Known rows, with every step that occurs
L, W, V: [-18 -14   2  -5   1  10 -15   2  22 -31 -25   0  -3   2  16  -8   9  28
  11  14  -4   3  -8 -15  19  -8   8  -9  -1  16   9 -26 -18  24 -12]
V, C, S, W, L: [  1  25   2  11 -12  17   9 -17  12 -49 -11  -8   4   4 -12  -1  14   3
  -4 -17   6   0  -5 -15  -4   1  10   4  -8  16 -19  13 -24 -11 -47]
M, V, N, L, C, S, W: [ 18   9 -18   4  -3   6   7   0   2 -65 -12  -2  29  -3  32   6  14  26
  11  13  -7   6  19 -26  18   2  -5  -1 -12  13 -20  -3 -21  11   2]
M, V, C: [  8  16   0  25   0  -1  29  23   4 -31 -13   0  27   1  17 -11  11  19
   6   0  -8  10  10 -17  19   8 -11  14   0   5  -8 -16  -7 -13 -34]
N, L, W: [ 10   1  -9 -10 -14  14 -29 -22   3 -32  -7   4   4 -16  17   4  -7  14
  19  21  -8 -14   2  -6   5  -9  12  -8  14  19  -9  12 -10  38   4]
W, L, C, S, U: [ -6   7 -23   1  12  11  14 -33  19 -37  -3   7  22 -14 -12  10 -12  16
  14  -4  -9  -6 -24 -20   8  -2   3 -28  -4  13   2 -21 -30  14 -19]
U, V, N, L, W, S, C: [ 14   5 -13   7  -6  10  -4 -47  -7 -47 -15  10   9  -6   7   2   0  41
  14   4 -12 -15   8  -5  17 -11   5 -15  -2  25 -34  10 -18  32   1]
U, L, W, V: [ -6  15   4   5  -6  17   0 -15   0 -21 -21   6   7  -3   2 -11  -4   8
  15   7   4  11 -12  -7  11 -10  16 -15   9  37   7 -21 -26  27  -9]
W, S, C: [ -7  -4  -1   9   1  11  17  -6  -3 -41 -11  -6   1  -5 -17  -4  14  23
 -11  10  -6  -9 -36  -6  -9  -3   3 -11   1 -10 -13   9 -11  11  -1]
N, V, U, S, W: [ 11 -18   1  -5  -6   0   6  -1 -15 -46 -10 -10   3 -10   3 -10  29 -13
  -2   1  -9 -16  18 -19   8  -7  -6   9   6  -5 -18 -38   0  13 -16]
V, U, S, M: [  3  -9 -15   1 -28   7  -6  -8 -15 -29  -7  -1  -9  14 -20  -3  26 -17
  -2   0 -22  -2  -1   1  -4   5 -24   3  -6  -4 -27 -16 -24  -5 -39]
S, W: [  1 -17  -6  -5 -17   0  -9  -7 -17 -29 -10 -18  -9   9   0  14  14  28
 -20  -2   6  -8   1 -13  -7  -7  -1  10   8   3  -6  15 -28  -1  10]
L, M, V, U, S: [  8  -7 -14   5 -29   8   2  18   7 -21 -22   6   5  15  10 -17  41  13
  16  22 -34  26   7 -12  21   5 -22  -1  -8  22  -7 -30 -18 -23 -15]
V, N: [ 16   7 -10  -2  11   6  -6 -16  -6 -16   7   3   3   1  11  20   0  -3
  -5 -11  10  14   7  -6  -4  -4   1  -8 -14   4 -13  26  -6  -6   0]
M, V, U, S, N, L, W: [  1   0 -13   1 -22  10   2  12 -12 -57 -11   4  22   4  17 -12  21   9
  10  19 -23  -1  15 -18  12  12 -22   6  -4  13 -23 -32 -19  14 -30]
M, V: [  1   2  -5  11  -6  -4  21  29   2 -24 -11  -1  21   1  17 -12   7  16
   8  14  -8   6  14 -12  15   8 -12   7  -1   1   1 -27   0  -1  -4]
N, L, M, V, C: [ 27   7 -20   7 -24   7  -8  -5  -3 -24 -15   8  21  -6  24   0   5  18
  26  26 -27  10   5 -10  21  -2  -2  -4  11  20 -12   2 -11   5   0]
V, N, L: [ 28  10 -21  -5   3   8 -18 -29 -15 -27   8   7  12 -11  19  27 -13  -2
   7   0   5   5   9  -7  -4  -5   4 -12  -3   6 -20  33  -6  14   7]
N, V, C, S: [ 12  12  16  10   8   3  20   4  15 -40  -8  -9  12 -12  11 -19  20 -19
   7  -9   2  -4  16 -16  18  -8  17   5  -4   2 -15 -23   9   4 -21]
M, V, C, S, U: [  4  16  -3  19 -10   8  28  15  25 -58  -6  -5  22   5   8 -15  21   6
  10  -1 -11   7  13 -20  18  14  -7   8 -11   9 -12 -26 -19 -16 -37]
N, L, M, V, U, S: [ 24  -1 -25  -1 -36  10 -16  -8  -8 -33 -14  10  16  -6  15  -4  12  11
  27  34 -33   4   9  -8  15   2 -11  -5   8  21 -17 -13 -11  12  -1]
S, C: [ 15   4   5  10  16   4  18 -17   0  -2  -2   1   7  -6   6   3   8  20
  -9 -19  -2  -5  -6 -11   0  -1  -9   3   6   7  -8  20 -32   7  -8]
M, V, N: [ 12   7 -12  10   2   0  17  18  -3 -37  -5   2  24   3  25   2   7  14
   4   6  -1  16  19 -16  12   5 -12   1 -11   4  -9 -10  -5  -4  -4]
L, W, V, C, S: [-17   2   8   1   0  19 -10  -2  34 -47 -27  -2  -1   4  12 -14  18  22
  14   6  -2   5  -7 -18  21  -5  13  -7  -9  23   0 -22 -23  17 -35]
U, S, M, V, C: [ 14   0 -20  27 -49   8   1  -3 -11 -34 -14  -6   5  17 -19 -19  18  12
  -5  17 -14  -1  -3  -2   6   2 -15  -3  -8   8 -40  -7 -22  -1 -21]
W, L, M, V: [  3   3 -28   7 -18   5  16   4  -7 -14 -19  12  23   0   0   2 -11  23
  18  17 -16  18 -15 -12  10  -3 -10 -21   8  17  12 -23 -12  -1 -10]
N, V, C: [ 18   5  13  15  17  -3  22   4   0 -23  -7  -7  15 -15  16 -10  11  -8
   2 -11   2  -4  12 -17  21 -11  10   8   7  -3 -10 -17  10   2 -20]
N, V, U, S, M: [ 13 -16  -3   1  -9  -2   9   4 -12 -38  -9  -9   4  -4   2 -13  25 -21
   3   2 -15  -9  14 -10  14  -8  -7   4   2 -10 -21 -39   0  11 -16]
V, C, S, M: [  5  24   4  19 -14  13  10  -5  20 -34  -9  -9  -2  16  -9  -9  19 -13
   2 -15  -3  10  -4  -2   8   0   9   3 -18   8 -24  15 -24 -20 -42]
L, C, S, M, V, U: [ -4   2  -1   4  14   5  12  -3  35 -41 -19  -4  11  10  10 -10  35  13
  14   0 -25   6  -7 -17  32  -1  -2  -6 -29  11 -16 -17 -39  -3 -16]
N, L, C, V, U, S, W: [ 16   0 -16  -3   9   7 -16 -41   3 -45 -14   4  20 -22  15   3   1  28
  20   8 -27 -19   3 -22  20  -1  -5  -4   2  14 -20 -14 -22  28 -14]
M, V, C, S: [  3  24   4  20  -8   7  28  22  19 -48 -14  -2  23   4  12 -20  20   7
  11   2  -7  10  15 -17  17  11  -4  11 -11  10 -13 -22  -8 -12 -37]

Rows
[  3  -4 -16   8 -11  19   7 -36  17 -49   5  -4   5  -1 -10   8   2   5
   9 -11  -8   3 -12 -18  12   0   3 -15  11  23   3 -23 -57  -1 -18]	S, U, L, W, V, C
[ 10   8   9   9  30   3  23 -19  15 -12  -8   1  11  -7  13  -9   1  24
   2 -27  -8  -3   5 -15  11   3 -13   3  -4   7  -2  -8 -26   6 -21]	S, C, V
[ -2  10  -1   5  -6   6  22  21  -2 -44 -18   3  20   1  14 -14  19   4
  15   6 -16  11  12 -16  16   7 -16   8   3  16   1 -39 -19   5 -33]	M, V, U, L, W
[ -1   0  -5   3  -2  -4  23  30  -2 -35 -11   2  19   3  16  -9  19   3
  10   5 -19   7  16 -14  14  12 -24  14  -1  -5   0 -40  -9  -7 -29]	M, V, U
[  3   1  -8  -5  -7  20 -18 -26   9 -58 -15   0   7 -19  12  -3  -3  28
  19  22 -13 -18 -11 -12   7  -7  12 -13  10  14 -13   3 -13  43  -2]	N, L, W, S, C, V
[  4  -8   2  -7   9  -3   3   4 -32 -12   9  -7  20  12  29   7  -3 -12
 -13  -2   0   3   7  -9  14  -3   4  -3 -13   3 -18  -1  -8  10  20]	S, N, V
[ -7  -6 -18   5   4  19  12 -29  12 -73   0  -9   7  -6 -23   4   6  13
   4   6 -13  -2 -35 -15   5   0   7 -27 -10  -1  -9 -23 -26  -1  -2]	W, S, U, L, C, V, N
[  2  -8 -21  -1   9   4   2 -31 -13 -45 -18  -9  14  -4   4  24  -5  49
 -10 -12   2  -5 -12 -30   4 -10  -3  -8   2  12  -3   4 -40   8  -7]	S, W, L, C, V, N
[ 29  10 -20  -2  21   8 -16 -37  -4 -27   3   9  19 -16  25  28  -6  12
  10  -1  -2   4   2 -16   9  -8   5 -14  -8  12 -21  33 -15  14   5]	V, N, L, C
[ 21   5 -19   4 -13   2  -9 -41 -10 -21 -12  14   9   0  13   4  -3  30
  21   5 -17  -2  20   1  23  -8   1 -13  -5  28 -28   3 -10  16   9]	U, V, N, L, M
[ 12  27  -2  15 -29  18  14  -5  -2 -29 -25   1  12  11   0 -16  23   6
  13   7  -9  29  -1 -11  14  -5   7  -5   0  48  -6  -9 -35 -11  -9]	U, L, M, V, C, S, W
[ 15   7 -16   8  -2  11   9   3  -2 -67 -13   1  28  -7  28   3   9  31
  10  18  -7   5   5 -22  11   0  -6  -7  -3  10 -19   2 -17  19  -4]	M, V, N, L, W, S, C
[  8 -20 -24  -7 -13   0 -14 -14 -23 -49 -18 -11   5   4  16  25   1  36
  -9   5   2   1   0 -21   3  -8  -3  -1   5   0  -8   1 -32  14  11]	S, W, V, N, L
[  8 -12 -29   0 -26   5   0 -10 -23 -43 -21  -8   9  10   4  22   6  43
 -10   6  -1  10  -8 -23  -2 -11  -8  -7   8  17  -3   8 -39  -4   4]	S, W, L, M, V, N
[ 12  -1  10   0  25  -3  24  -3  -7 -28 -11  -1  17 -19  15  -8  19 -19
  12  -9 -11  -2  10 -19  23 -11   3   3   7   3  -4 -42  -4  14 -16]	N, V, U, L, C
[ -5  18  -2 -17 -21  18 -15 -11   3 -42   8  -3   7  14   8  -4   3 -27
   7   9  -3  -2   9   1  -3   9  13 -11 -29  18 -27   6 -14  16   8]	C, S, N, L
[ 24   6 -24   3 -33  15  -8 -12  13 -47  -9   4  17  -4  16   0  12   9
  30  24 -30   7   8 -13  20   3  -1  -9   4  23 -15  -6 -23   2  -1]	N, L, M, V, C, S, U
[-18  10   6  -7  16  14   6 -10   6 -46 -14   0   6   5   5 -16   2  -6
  16 -13 -17   6   2 -11  15   7  -7  -4 -18  14   1 -48 -14   4 -42]	C, V, U, L, W, S, N
[  9  -5 -17   7   5  11  13 -43  15 -32  13  -3  11  -7 -12  13   2   3
   6 -13 -12  -1 -14 -17  14   1   0 -15   6  17   0 -17 -53  -6   1]	S, U, L, C
[ 15 -15 -28   2 -48  15 -29 -30 -21 -50 -20  -4   0   4 -10   0  18  31
  -6  25  -9  -6  -1 -16  -3  -3  -7 -10  -1  21 -34  -7 -25  15   1]	U, S, W, V, N, L, M
[ 10   5  -9   7  -2  -2   2 -32  -8 -16  -7  10   5   3   4   1  -3  25
   9  -7  -5  -4  20   1  17  -5  -1  -8 -10  19 -24  -1  -6   9   1]	U, V, N
[ 18  22  -8  13 -17  13  12  -5 -10 -11 -18  10  17   6   7  -8  10   2
  17  10  -8  35  -1  -6  14  -5   2 -13   0  42  -2  -6 -24  -8   4]	U, L, M, V, N
[ 16   6 -17  -1 -14   8 -11  -7 -31 -16   3   4  28  16  34  15  -5   7
   2  13 -19  16   0  -9  18   3  -5  -6  -9  23 -25  22 -28   1   7]	S, N, L, M, V, C
[  2  21  -6  19 -15   8  29  17   8 -60 -18  -5  26   4   8 -12  14  19
   6   3  -4   5   8 -23  12   8  -5   8  -4  12 -11 -20 -17  -7 -38]	M, V, C, S, W, L
[  6  -1  -4   0  -8  12   3 -20 -10 -29  -3   6  -2  -2 -16  -5  28  -8
  -3 -10 -19 -11   1 -10  -9   9 -25   7  -1   5 -25 -13 -25   3 -48]	V, U, S, C
[  8 -11 -19  13 -12   4  13 -42  15 -38  11  -3   2   3 -14   7   3  19
   6 -18 -20 -14   7 -10  20   5  -8  -4   4   9 -15 -21 -41 -13 -18]	S, U, V, C
[  6  32   6   8  -6  18   2 -16   6 -38   3  -2  12   8   4  -2   8 -16
   2 -12  -1   4   1  -8   4   7  12   2 -19  19 -30  20 -18  -7 -38]	V, C, S, N, L
[-17  -7   8  -1  -1  23  -6  -9  18 -53 -19  -7 -10  -1  -4 -10  26  34
  -3  14  -2 -10 -28 -14   1 -12  13 -12   0  15  -9  11 -25  24 -10]	L, W, S, C
[ -8   7  -3   6  -9   9  24  23  -3 -57 -21   2  18   2   7 -17  22   8
  14  14 -17   9   1 -15  12   6 -13   4   2  11  -2 -41 -17   6 -31]	M, V, U, L, W, S
[  1  22   7  18 -12   6  13 -27  13 -28 -16   6   5   5  -9 -22  10  18
  15 -11 -12 -11  16   1  22   1   7   2 -11  26 -28 -14  -8   2 -32]	U, V, C, S
[  8   3 -15   0 -23  16 -23 -18  12 -54 -20   0   7  -4  17   0  -3  14
  26  21 -14  -6  -4  -9  18  -8  13 -13   5  17 -15  -3 -25  36 -11]	N, L, W, V, C, S, M
